In the rows, 128 means zero.
Known rows, with every step that occurs
T > R > D: [116 121 140  82 133 104 127  90 120 129  75 171 151 161 128  83 202  87
 138 112  92 144 119 105 117 158 193 140 118 162 158  84 116 185]
T > L: [101  87 118 113 125 126 146  82 166 140  86 144 154 146 160 118 193 100
 159 105 107 145 126  86 118 125 161 129 117 159 130 117 114 144]
G > L > W > R: [102 114 104  80 109 103 114 104 145 113 100 181 179  95 131 122 206  83
 144 133 121 140 103 101 109 124 162 140 128 141  97 105 121 175]
D > L > T: [115  94 103  90 119 121 125 142 143 140 124 148 152 140 130 119 196 109
 131 101 121 152 117  94 113 103 147 109 159 155  90 101 118 173]
W > R > J > L > D: [ 82 132 142 106 126 116 119 134 137 110 114 155 152 141 101 106 238 116
 114 101 102 138 121  67 131 159 194 153 149 157  98  68 101 187]
N > R > D > L > T: [ 92 106 104  60 134 102 123 122 116 108 108 170 149 135  86 104 218 117
 139 115 120 138 119 105 110 145 161 138 160 163 100  86 105 186]
C > D > R > T: [160 102 183 144 114 105 149 124 147 137  87 162 153 186 153 128 180 100
 184 129 105 137  89 113 123 160 165 131 138 173 119 112  85 203]
W > R > T > L > D > C: [ 77 136 130 133 121  98 162 143 147 110  68 157 184 121 167 100 217 114
 163 112  94 130 109 101 121 153 165 126 148 187  87 101 115 152]
T > R > D > L: [117 106 132  72 126 106 108 117 125 126  87 173 143 159 115  87 188 105
 152  99  85 157 138 103 119 156 189 143 129 153 148  88 120 192]
W > R > T > L: [114 123 143 127 130 109 157 109 151  99  88 160 165 141 164  99 216  98
 173 124  98 138 121 111 114 142 172 133 118 198  81  96 108 163]
T > L > N > R: [ 78  77 123  80 149 107 114  79 152 136 107 163 143  92 149 102 198 111
 157 106 125 138 126  97 108 124 171 134 140 149  95  94 119 143]
D > R: [123 100 142 122 114 101 124 117 122 136 116 157 164 153 161 111 190  95
 183  95 109 121  90  83 122 137 176 125 120 170 122 106  94 166]
W > L > N > R: [ 90  76 135  92 131  92 106  94 146 130 115 171 129  81 124  97 190 133
 126 116 131 134 113  93 104 102 155 136 144 142 109  81 129 170]
D > C: [105  99 119 136 118 101 153 141 108 142  77 137 155 156 187 122 182 114
 134  97  98 118  87  91 115 109 141 113 129 168 149 113 110 156]
G > R: [141 117 146 112 127  97 127 104 118 141 109 180 169 142 151 126 212  93
 138 109 100 126  88 107 117 125 171 131 122 155 121  94 103 156]
N > R > D: [ 92 110 127  76 135  97 136  90 107 102  89 170 145 151 104 109 218 108
 138 119 114 116 102 105 113 158 170 145 135 170 138  89 100 177]
J > L > T: [115 106 118 113 127 128 133 113 154 135 105 144 142 130 142 102 221  89
 108 110 119 151 121  82 117 110 160 121 116 171  72  90 114 175]
C > D > R: [155  95 169 128 114 105 135 100 147 153  93 160 161 171 148 126 171 109
 171 114 115 131  98 101 128 140 171 140 138 143 141 117  86 200]
G > L > T > R > D > C: [118 121 100  84 128 103 127 134 128 146  73 170 186 110 134  80 198  95
 133 115  96 166 110  91 101 132 156 127 122 158 104 100 131 201]
G > L > D: [ 93 103 117  82 106 112 119 106 165 142  92 170 178 116 107 137 200 110
 126  98 116 149  93  76 118 139 153 128 149 135 111 114 136 174]
D > R > W > L > T: [104 100 107 122 102 102 128 111 138 123 100 151 151 125 130  97 210 101
 158 115 124 136  99  85 118 148 172 130 145 166  86  98 101 187]
C > D > L > J > R: [145  93 122 108 112 108 132 137 146 168 118 161 149 159  92 132 175 115
 154 110 118 156 124  84 130 135 141 141 170 149 116 108 106 205]
G > L > J: [105  99 104  90 106 115 117 107 142 157 122 163 174 127  98 137 186  93
 144 103 112 160  87  68 118 124 127 131 132 150 105 116 128 178]
R > J > L: [105  94 139 124 130 133 126 137 132 126 115 135 113 182 118 125 214 105
 120 106  93 153 121  60 123 148 171 141 122 170 126  80  96 185]
J > L > G > R > T: [124 117 174 130 112 103 128 117 166 128 100 177 146 116 116 115 219 105
 149 137 111 146  99 105 130 137 187 138 112 178  77  72 102 176]
W > R: [120 124 139 106 125 100 136  96 121 112 105 163 169 137 155 101 209 103
 136 106 115 116 105 105 118 115 177 135 127 167 110  91 109 172]
T > R > J > L: [114 116 141  90 139 128 110 125 136 137 106 149 125 173 126  97 210  95
 138 100  94 162 134  70 123 149 208 149 117 167 142  69 103 175]
W > L > D: [ 78 101 126 111  98 108 134 100 177 140  90 158 157 117 107 119 199 128
 116 110 120 140 108  74 124 123 155 128 157 133 142 103 133 163]
L > J: [ 89 111 110 103 113 113 134 107 125 159 127 147 160 154 111 134 194  85
 136 105 116 137  79  78 129 124 135 122 148 159 127 104 113 156]
G > R > N: [156  97 147 114 155 107 105 111 106 120  86 186 159 130 138 113 218  99
 145 125  96 114  75 124 107 145 148 121 117 162 104  80  93 168]
T > L > N: [ 92  68 131 112 138 117 120  88 161 148 101 153 143 104 165 103 189 101
 143 104 107 149 127  90 111 121 158 122 131 143  99 100 126 156]
L > D > C: [ 67 115 115 117 110  99 146 141 130 150  74 145 173 136 153 129 199 120
 118  91 108 118  79  82 127 133 150 112 167 146 145 110 120 147]

Rows
[113 120 138  83 138 119 122 123 121 143 108 150 140 181 130 107 203  93
 144 104 101 150 110  82 119 146 198 136 141 162 162  77 104 167]	T > R > J
[ 93 103 125 135 111 109 141 134 154 120  98 159 159 141 165 118 205  66
 222 134 102 140 102  95 119 169 175 121 122 188  97 110  91 143]	D > R > T > L > W
[ 76 115  99  98 121 114 137  83 163 118  89 160 170 108 155 110 214  80
 161 136 119 133 130 102 119 129 178 140 133 147 114 106 108 137]	T > L > W > R
[133  94 187 134 107 116 123 121 171 155 106 152 139 164  91 124 184 128
 168 131 119 150 109  78 140 157 193 158 147 138 133  87  73 222]	C > D > R > J > L > G
[107 118  94 113 120 100 145 129 113 158 133 157 161 139 111 112 212  73
 149 104 120 134  93  62 125 138 144 123 143 187 102  90 111 162]	L > J > R
[ 75  88 132  96 146  79 117 127  87 121  90 170 138 103 139  92 201 121
 120 109 104 116  95 107 103 142 151 130 150 154 113  77 114 184]	L > N > R > D > C
[134 115 150 134 131 107 147 117 147 128  93 177 164 145 160 122 218  85
 175 127  84 147 105 113 113 152 168 127 113 187  94  99 104 146]	G > R > T > L
[ 90 109 125  76 143 111 132 123 107 117 123 150 134 175 104 132 218 113
 144 111 124 124  93  84 115 146 176 142 158 170 144  81  87 158]	N > R > J
[109  97 135 134 126 125 164 115 162 120  81 147 143 164 163 122 203  90
 172 124  95 151 114 101 114 149 153 118 119 197 104 111 111 151]	R > T > L
[ 78 128 114  98 123 108 130 132 117 108 117 158 153 143 120 124 228  80
 131 142 117 123  97  94 120 144 178 138 162 150 128  78  92 164]	L > W > R > J
[ 90  98 112 119  98 109 132 103 155 156 120 149 152 129  96 120 185 110
 136 117 116 150 101  67 126 108 128 132 140 147 135 106 126 166]	W > L > J
[ 94 105  84 117 126 114 149 109 149 162 115 151 166 127 121 104 209  80
 175 105 114 151 125  57 125 141 151 132 130 183  99 105 112 146]	T > L > J > R
[ 69 116 119  98 101  99 121 109 130 125  91 159 164 140 120 124 219  97
 152  92 121 115  78  83 135 189 191 131 174 152 107 101 102 165]	L > D > R > W
[ 55 112  99  65 112  96 127  78 143 104  77 163 137 119  86 124 222 128
 123 114 145 119 100  95 121 161 179 151 181 148 121  93 115 157]	N > R > W > L > D
[124 104 162 108 104  94 120 146 154 134 118 181 155 126 104 133 194 125
 173 125 112 147  93 118 126 129 171 126 154 161  95  84 107 173]	D > L > G > R > T
[111 126 145 110 126  95 140  96 108  96  88 173 164 145 125  87 218 102
 125 118  93 119 112 110 118 153 173 145 123 167 117  84 107 203]	W > R > D
[110  99 111 119 114 115 145 105 168 144 104 147 153 116 127 101 203 111
 114 126 129 151 112  84 110  90 141 116 139 152 109  99 126 175]	W > L > T
[141  87 153 133  99 103 133  87 155 135  70 158 139 160 124 122 176 124
 160 125 116 137 109 102 127 160 172 155 149 137 134 115  91 216]	C > D > R > W > L
[132  93 108 104 109 108 132 127 134 152  99 158 133 166  84 138 184 111
 143 112 120 153 120  92 131 164 146 148 184 152 104 106 102 212]	C > D > L > J > R > W
[ 79  99  98 108 119 125 140  88 160 161 112 142 166 140 121 125 193  89
 163 107 110 154 113  70 127 129 143 130 135 154 121 118 115 140]	T > L > J
[ 82 101 114 125 118 123 161 118 167 116  79 152 141 147 156 132 212  67
 173 150 105 147 109 108 114 155 154 116 133 183 109 112 109 136]	R > T > L > W
[ 99 110 112  96 142 107 111 108 116  91  80 175 156 107 135 105 224  80
 142 153 123 103  85 127 111 141 152 124 140 156 102  81  95 164]	L > W > R > N
[ 97  99 126 139 120  97 156 135  96 126  61 148 150 163 150 105 196 112
 123 111  76 123  96  95 116 151 140 124 124 168 155 104 108 191]	R > D > C
[ 92 118  79 107 117 100 146 118  99 140 113 154 143 144 101 117 223  71
 139 106 123 130  90  71 127 168 153 130 160 191  89  89 106 171]	L > J > R > W
[ 95  90 146 118  91 104 138  84 189 145  95 155 148 106 100 111 179 138
 138 136 140 140 103  87 125  95 161 133 139 139 146  94 122 177]	W > L > G
[111 121 122  94 124 101 127 129 118 102 107 171 169 127 107  81 219 111
 125 115  99 141 128 108 114 138 165 137 147 160  78  81 112 212]	W > R > D > L > T
[ 71 129 108 116 116  86 144 131  99 102  71 168 168 120 144 100 218  87
 129 143  97 111  99 114 116 149 161 136 143 154 134  91 101 177]	L > W > R > D > C
[ 77  86 121  66 144  92 106  87 102 110 103 167 118 107 133 114 212 105
 117 107 135 115  91 115 107 149 175 134 170 155  84  75 112 168]	L > N > R > W
